What can hang from each mark:
lirib: kofe teviz
gazuz: nofod teviz
teviz: lirib mulo sagokim
mulo: delavim teviz
delavim: mulo
vuve: sagokim
sagokim: teviz vuve
kofe: lirib peze
nofod: gazuz

Every row comes from one small tree of marks. The marks that hang from a mark follow it in brackets, in alphabetical order. Every link used is in the known rows. Which tree was each row made from?
Known rows:
gazuz[nofod teviz]: [ 0.07  0.15  0.00 -0.06  0.28 -0.02 -0.11  0.07  0.16 -0.03 -0.29 -0.14
 -0.10 -0.09 -0.04  0.11  0.01 -0.01  0.04 -0.07  0.06  0.05  0.20 -0.06]
lirib[teviz[mulo[delavim] sagokim]]: [-0.13  0.08 -0.07  0.06  0.21  0.07  0.22 -0.07  0.16  0.19 -0.27  0.15
 -0.11  0.11  0.01 -0.02 -0.08 -0.38  0.01 -0.04 -0.04 -0.13  0.00  0.03]
nofod[gazuz[teviz[lirib]]]: [ 0.14 -0.04 -0.27 -0.06  0.01 -0.14 -0.02  0.08  0.02 -0.04  0.01 -0.17
 -0.03  0.02  0.02  0.10 -0.12  0.24  0.03  0.22  0.09  0.18 -0.06  0.15]
teviz[mulo]: [-0.05  0.01  0.04  0.01  0.22  0.05  0.04 -0.08 -0.02 -0.02 -0.31  0.02
 -0.07 -0.04 -0.01 -0.01 -0.04 -0.13  0.10 -0.18  0.03  0.15 -0.01 -0.07]
sagokim[teviz[lirib[kofe[peze]] mulo]]: [ 0.02 -0.09  0.02  0.03 -0.42  0.03  0.05  0.09 -0.03 -0.19  0.46 -0.05
  0.16  0.03 -0.12 -0.09  0.28  0.03 -0.07 -0.11 -0.02 -0.14 -0.16 -0.03]
lirib[teviz]: [ 0.02  0.14  0.16 -0.03  0.20  0.17 -0.09 -0.27  0.08  0.09 -0.22  0.08
 -0.07 -0.07  0.08  0.07 -0.07 -0.07 -0.07  0.05  0.00  0.09 -0.02 -0.09]
nofod[gazuz[teviz[sagokim[vuve]]]]: [-0.03  0.00 -0.18 -0.06  0.09 -0.21  0.10  0.09 -0.03  0.02 -0.17  0.07
 -0.02  0.08  0.05  0.11 -0.19  0.08  0.03  0.27  0.03  0.28  0.07  0.01]
sagokim[teviz[mulo] vuve]: [-0.11 -0.04  0.13  0.00 -0.14 -0.01 -0.02  0.10  0.15 -0.35  0.04  0.00
  0.07 -0.09 -0.12  0.00  0.04 -0.03  0.10 -0.06  0.11  0.22  0.06 -0.14]
kofe[peze]: [-0.02  0.04  0.05 -0.03  0.25  0.06 -0.11 -0.19 -0.12 -0.02 -0.36  0.12
 -0.03 -0.06 -0.12  0.00  0.12  0.33 -0.11 -0.13 -0.14  0.28  0.02 -0.13]
mulo[delavim teviz[sagokim]]: [-0.17  0.15 -0.01  0.01  0.04  0.01 -0.02  0.00  0.02  0.13 -0.47  0.05
 -0.08 -0.01 -0.07  0.00 -0.13 -0.06  0.00 -0.04 -0.08  0.28  0.21  0.19]
teviz[sagokim]: [-0.08  0.05  0.03  0.01  0.36  0.05 -0.05 -0.06 -0.05  0.22 -0.32  0.26
 -0.05  0.02  0.11  0.00 -0.12 -0.02 -0.01 -0.16 -0.07  0.27 -0.05 -0.11]
mulo[delavim teviz]: [-0.08  0.15  0.03 -0.02 -0.04  0.05 -0.10 -0.10  0.01 -0.07 -0.51 -0.15
 -0.09 -0.14 -0.17  0.06 -0.08  0.07  0.02  0.07  0.00  0.30  0.29  0.18]
delavim[mulo[teviz[lirib[kofe]]]]: [ 0.04  0.21  0.14 -0.02 -0.47  0.03 -0.13  0.18 -0.46  0.03  0.28 -0.23
  0.06 -0.12 -0.07 -0.01 -0.06  0.02  0.08 -0.03  0.05 -0.11 -0.01  0.09]
kofe[lirib[teviz[sagokim[vuve]]] peze]: [-0.03 -0.05  0.13  0.00  0.09  0.11 -0.01  0.03 -0.02  0.17  0.32  0.21
  0.08  0.12 -0.01 -0.20  0.24  0.05 -0.23 -0.02 -0.23 -0.54 -0.01 -0.15]
mulo[delavim teviz[lirib]]: [-0.02  0.02 -0.01  0.00 -0.08  0.04 -0.14 -0.06  0.05 -0.07 -0.02 -0.24
 -0.03 -0.11 -0.09 -0.01 -0.05  0.20 -0.02  0.09  0.00  0.02  0.17  0.21]
nofod[gazuz[teviz[lirib sagokim[vuve]]]]: [ 0.03 -0.13 -0.23 -0.03  0.02 -0.22  0.07  0.16  0.01  0.03  0.30 -0.02
  0.03  0.13  0.13  0.04 -0.14  0.20 -0.01  0.29  0.02 -0.03 -0.05  0.05]
kofe[lirib[teviz]]: [ 0.09  0.04  0.11 -0.03  0.11  0.21 -0.13 -0.01  0.09  0.15  0.03  0.02
 -0.02 -0.02  0.03 -0.09  0.07 -0.11 -0.05 -0.04 -0.01 -0.30 -0.02 -0.02]
teviz[lirib sagokim[vuve]]: [-0.03 -0.18  0.07  0.03  0.23  0.00 -0.08  0.01 -0.02  0.08  0.42  0.12
  0.06  0.03  0.16 -0.08 -0.04  0.21 -0.07  0.05 -0.09 -0.17 -0.07 -0.20]
gazuz[teviz[lirib]]: [ 0.20 -0.01  0.03 -0.01  0.03  0.02 -0.18 -0.01  0.07 -0.10  0.16 -0.15
 -0.04  0.01  0.11  0.03  0.02  0.23 -0.03  0.01  0.07  0.13 -0.03  0.06]
sagokim[teviz[lirib[kofe] mulo] vuve]: [ 0.04 -0.19  0.16  0.01 -0.46  0.01  0.04  0.09  0.03 -0.29  0.71 -0.13
  0.19 -0.04  0.03 -0.04  0.12 -0.05  0.03  0.12  0.09 -0.28 -0.05 -0.13]
delavim[mulo[teviz[lirib sagokim[vuve]]]]: [-0.12  0.12  0.10  0.02 -0.18 -0.06 -0.14  0.31 -0.33  0.05  0.39 -0.03
  0.08 -0.04 -0.08 -0.08 -0.12  0.13  0.07 -0.11 -0.02 -0.14  0.00  0.00]
teviz[lirib[kofe]]: [ 0.13 -0.09  0.12 -0.01 -0.04  0.09 -0.07 -0.15 -0.16  0.07  0.30 -0.06
  0.04 -0.06  0.17  0.00  0.01  0.11 -0.07  0.11 -0.01 -0.19 -0.07 -0.10]
teviz[lirib mulo]: [ 0.01 -0.13  0.00  0.03  0.15  0.05  0.00 -0.01  0.03 -0.03  0.15 -0.09
 -0.01  0.00  0.06 -0.07  0.01 -0.02  0.05 -0.16  0.03 -0.11 -0.13 -0.03]
vuve[sagokim]: [ 0.06 -0.04  0.12 -0.03  0.32  0.02 -0.22 -0.37 -0.06  0.08 -0.63  0.28
 -0.04 -0.22  0.08  0.12 -0.10  0.16  0.05 -0.07  0.01  0.48  0.01 -0.08]
sagokim[teviz vuve]: [-0.06  0.00  0.17 -0.04 -0.04  0.02 -0.19  0.04  0.15 -0.30  0.02  0.07
  0.09 -0.16 -0.07  0.06  0.00  0.20  0.01  0.05  0.07  0.34  0.11 -0.19]
lirib[kofe[peze]]: [ 0.04  0.05  0.10 -0.04  0.00  0.09 -0.01 -0.25 -0.28  0.04 -0.17  0.07
  0.01 -0.04 -0.03  0.01  0.15  0.16 -0.16  0.04 -0.15  0.08  0.03 -0.15]

Write each row's tree:
[-0.10  0.10  0.05  0.05  0.19  0.12  0.15 -0.12  0.10  0.24 -0.16  0.21
 -0.05  0.12  0.13 -0.04 -0.07 -0.45  0.00 -0.19 -0.02 -0.09 -0.14 -0.04]	lirib[teviz[mulo sagokim]]
[ 0.09  0.05  0.18 -0.01 -0.39  0.10 -0.10 -0.17 -0.19  0.02  0.28 -0.22
  0.07 -0.09  0.09 -0.01  0.00  0.00 -0.06  0.11  0.00 -0.13  0.03  0.11]	mulo[teviz[lirib[kofe]]]
[-0.08 -0.21 -0.03  0.02 -0.19 -0.06  0.01  0.22  0.25 -0.38  0.42 -0.13
  0.08 -0.06 -0.18 -0.04  0.10  0.15  0.07  0.09  0.08 -0.14  0.10 -0.04]	sagokim[teviz[lirib mulo[delavim]] vuve]
[-0.01  0.14  0.14  0.01 -0.04  0.14  0.10 -0.28 -0.14  0.31 -0.01  0.26
  0.03  0.12  0.10 -0.02  0.11 -0.15 -0.25  0.04 -0.20 -0.16 -0.10 -0.12]	lirib[kofe[peze] teviz[sagokim]]
[ 0.02  0.06 -0.26 -0.06  0.00 -0.16  0.18  0.08  0.00 -0.09 -0.44 -0.14
 -0.10  0.05 -0.06  0.11 -0.12 -0.15  0.16  0.08  0.14  0.31  0.01  0.17]	nofod[gazuz[teviz[mulo]]]
[ 0.11 -0.17  0.10  0.03 -0.37 -0.02 -0.06 -0.09  0.01 -0.09  0.18  0.13
  0.15 -0.12  0.09  0.04  0.08 -0.11  0.09 -0.05  0.12  0.05 -0.17  0.02]	vuve[sagokim[teviz[lirib[kofe] mulo]]]
[ 0.03  0.06 -0.11 -0.01  0.01 -0.05  0.10  0.04  0.11 -0.17 -0.42 -0.17
 -0.16  0.03 -0.11  0.05  0.02 -0.10  0.11  0.00  0.09  0.20  0.17  0.15]	gazuz[teviz[mulo[delavim]]]
[-0.01 -0.15  0.12 -0.01 -0.11  0.02 -0.23  0.11  0.18 -0.29  0.49 -0.03
  0.15 -0.12 -0.02  0.00  0.05  0.34 -0.02  0.08  0.07  0.07  0.01 -0.16]	sagokim[teviz[lirib] vuve]
[ 0.20 -0.04 -0.24 -0.07 -0.29 -0.14  0.10 -0.03 -0.22 -0.04  0.19 -0.16
  0.05  0.08 -0.03  0.07  0.10  0.30 -0.14  0.32 -0.04 -0.04 -0.06  0.12]	nofod[gazuz[teviz[lirib[kofe[peze]]]]]
[-0.03  0.01  0.03  0.04  0.11  0.14  0.13  0.15  0.11  0.30  0.08  0.15
 -0.01  0.18  0.10 -0.20  0.08 -0.47  0.02 -0.24 -0.03 -0.47 -0.14  0.03]	kofe[lirib[teviz[mulo sagokim]]]
[ 0.09 -0.07 -0.31 -0.03 -0.07 -0.16  0.15  0.14  0.06 -0.10  0.04 -0.23
 -0.05  0.09  0.00  0.05 -0.09 -0.01  0.13  0.11  0.14  0.04 -0.10  0.20]	nofod[gazuz[teviz[lirib mulo]]]
[-0.02  0.09 -0.28 -0.04  0.15 -0.17  0.09  0.12  0.00  0.14 -0.45  0.13
 -0.07  0.12  0.07  0.11 -0.21 -0.02  0.05  0.09  0.04  0.43 -0.02  0.13]	nofod[gazuz[teviz[sagokim]]]
[ 0.14  0.01 -0.03 -0.03  0.24 -0.04 -0.15  0.11  0.22 -0.04  0.18 -0.23
 -0.04 -0.06  0.02  0.03  0.04  0.11  0.00 -0.04  0.06 -0.26  0.09 -0.03]	gazuz[nofod teviz[lirib]]
[-0.17  0.35  0.04  0.01 -0.04 -0.02 -0.12  0.26 -0.34  0.17 -0.37  0.11
 -0.02 -0.03 -0.12 -0.02 -0.18 -0.09  0.14 -0.31 -0.01  0.32  0.03  0.10]	delavim[mulo[teviz[sagokim]]]
[-0.06 -0.11 -0.13  0.04 -0.11 -0.02  0.00  0.24  0.26 -0.23  0.15 -0.10
  0.03 -0.02 -0.18 -0.04  0.06  0.07  0.10 -0.07  0.10  0.05  0.00  0.08]	sagokim[teviz[lirib mulo[delavim]]]
[ 0.01 -0.07 -0.36  0.01  0.02 -0.20  0.23  0.25  0.06  0.10  0.09 -0.04
 -0.02  0.22  0.09  0.00 -0.12 -0.14  0.11  0.01  0.08  0.01 -0.18  0.22]	nofod[gazuz[teviz[lirib mulo sagokim]]]
[ 0.07 -0.12  0.02  0.02 -0.16  0.05  0.12 -0.13 -0.23 -0.02  0.34 -0.08
  0.07  0.05 -0.02 -0.11  0.22  0.06 -0.10 -0.06 -0.11 -0.35 -0.13 -0.08]	teviz[lirib[kofe[peze]] mulo]
[-0.12  0.21  0.00  0.04 -0.12 -0.02 -0.15  0.34 -0.29  0.19  0.13  0.01
  0.03 -0.01 -0.06 -0.08 -0.14  0.05  0.10 -0.30  0.00  0.05 -0.09  0.11]	delavim[mulo[teviz[lirib sagokim]]]
[-0.15 -0.01  0.03  0.04  0.16  0.02  0.23 -0.09  0.14  0.06 -0.02  0.10
 -0.07  0.08  0.01 -0.02 -0.05 -0.30 -0.02  0.12 -0.06 -0.30  0.09 -0.08]	lirib[teviz[mulo[delavim] sagokim[vuve]]]
[ 0.04 -0.19  0.04  0.04 -0.11 -0.04 -0.16 -0.03  0.17 -0.15  0.02  0.18
  0.11 -0.13  0.01  0.04  0.04  0.04  0.14 -0.22  0.13  0.25 -0.17  0.03]	vuve[sagokim[teviz[lirib mulo]]]
[ 0.08 -0.15  0.06  0.00 -0.01 -0.01 -0.32 -0.09  0.17 -0.09 -0.02  0.23
  0.12 -0.20  0.04  0.08  0.01  0.27  0.04 -0.09  0.09  0.41 -0.12 -0.01]	vuve[sagokim[teviz[lirib]]]
[ 0.00  0.16 -0.03 -0.01  0.38 -0.07 -0.04  0.17  0.17  0.16 -0.28  0.05
 -0.07  0.04  0.05  0.06 -0.05 -0.15  0.02 -0.17  0.01  0.02  0.12 -0.06]	gazuz[nofod teviz[sagokim]]
[ 0.25 -0.02  0.07 -0.02 -0.28  0.02 -0.05 -0.11 -0.19 -0.07  0.31 -0.14
  0.04  0.06  0.03 -0.01  0.24  0.29 -0.20  0.10 -0.07 -0.13 -0.05  0.02]	gazuz[teviz[lirib[kofe[peze]]]]
[ 0.00  0.06  0.28 -0.01 -0.07  0.12  0.10 -0.25 -0.08  0.20  0.25  0.18
  0.05  0.03  0.24  0.03 -0.06 -0.26 -0.15  0.27 -0.09 -0.31 -0.01 -0.22]	lirib[kofe teviz[sagokim[vuve]]]
[ 0.08  0.14  0.19 -0.04 -0.11  0.18  0.03 -0.37 -0.16  0.09 -0.04  0.08
  0.01 -0.02  0.02  0.04  0.15 -0.02 -0.23  0.14 -0.14 -0.15 -0.02 -0.13]	lirib[kofe[peze] teviz]
[-0.19 -0.10 -0.05  0.04  0.26 -0.07  0.19  0.04  0.02  0.00 -0.14  0.10
 -0.07  0.06 -0.06 -0.04 -0.05 -0.09  0.06  0.04 -0.06 -0.09  0.14 -0.10]	teviz[mulo[delavim] sagokim[vuve]]
[ 0.02 -0.15 -0.08  0.03 -0.13  0.00  0.19 -0.07 -0.18 -0.04  0.19 -0.15
  0.00  0.05 -0.14 -0.09  0.23  0.12 -0.11  0.08 -0.13 -0.41  0.01  0.01]	teviz[lirib[kofe[peze]] mulo[delavim]]
[ 0.02 -0.02 -0.11  0.05  0.23 -0.10  0.10  0.28  0.22  0.13  0.26 -0.09
 -0.02  0.15  0.06 -0.07  0.04 -0.26  0.07 -0.26  0.04 -0.41 -0.04  0.01]	gazuz[nofod teviz[lirib mulo sagokim]]
[ 0.00  0.07  0.03  0.00 -0.17  0.12  0.26 -0.25 -0.09 -0.01 -0.14 -0.04
 -0.05  0.04 -0.13  0.00  0.18 -0.20 -0.14  0.17 -0.13 -0.36  0.07 -0.01]	lirib[kofe[peze] teviz[mulo[delavim]]]
[-0.03 -0.04  0.08  0.01 -0.04 -0.02 -0.12 -0.11  0.15 -0.13 -0.48  0.26
  0.06 -0.17 -0.06  0.09 -0.01 -0.09  0.17 -0.25  0.13  0.51 -0.06  0.01]	vuve[sagokim[teviz[mulo]]]
[-0.08  0.05  0.20  0.01  0.21  0.10 -0.01 -0.20  0.07  0.14  0.07  0.21
  0.01  0.02  0.16  0.01 -0.09 -0.11 -0.11  0.11 -0.07 -0.12 -0.01 -0.20]	lirib[teviz[sagokim[vuve]]]
[-0.03 -0.15 -0.11  0.04  0.18  0.01  0.06  0.02  0.07 -0.05  0.05 -0.14
 -0.08 -0.01 -0.07 -0.05  0.00  0.06  0.07 -0.02  0.02 -0.17  0.03  0.03]	teviz[lirib mulo[delavim]]
[-0.13  0.09  0.19  0.00 -0.05  0.01 -0.08 -0.08 -0.06  0.03 -0.08  0.06
  0.03 -0.03  0.06 -0.03 -0.10 -0.03 -0.02  0.01 -0.08  0.17  0.14  0.00]	mulo[teviz[sagokim[vuve]]]
[ 0.03 -0.11 -0.43 -0.02 -0.05 -0.21  0.22  0.18  0.11 -0.13 -0.09 -0.29
 -0.10  0.08 -0.12  0.07 -0.08  0.05  0.13  0.24  0.11  0.00  0.06  0.27]	nofod[gazuz[teviz[lirib mulo[delavim]]]]
[-0.03  0.06 -0.15  0.04  0.11 -0.09  0.18  0.14  0.11  0.04 -0.40  0.03
 -0.15  0.17 -0.03 -0.01 -0.03 -0.21  0.09 -0.10  0.03  0.20  0.09  0.16]	gazuz[teviz[mulo[delavim] sagokim]]
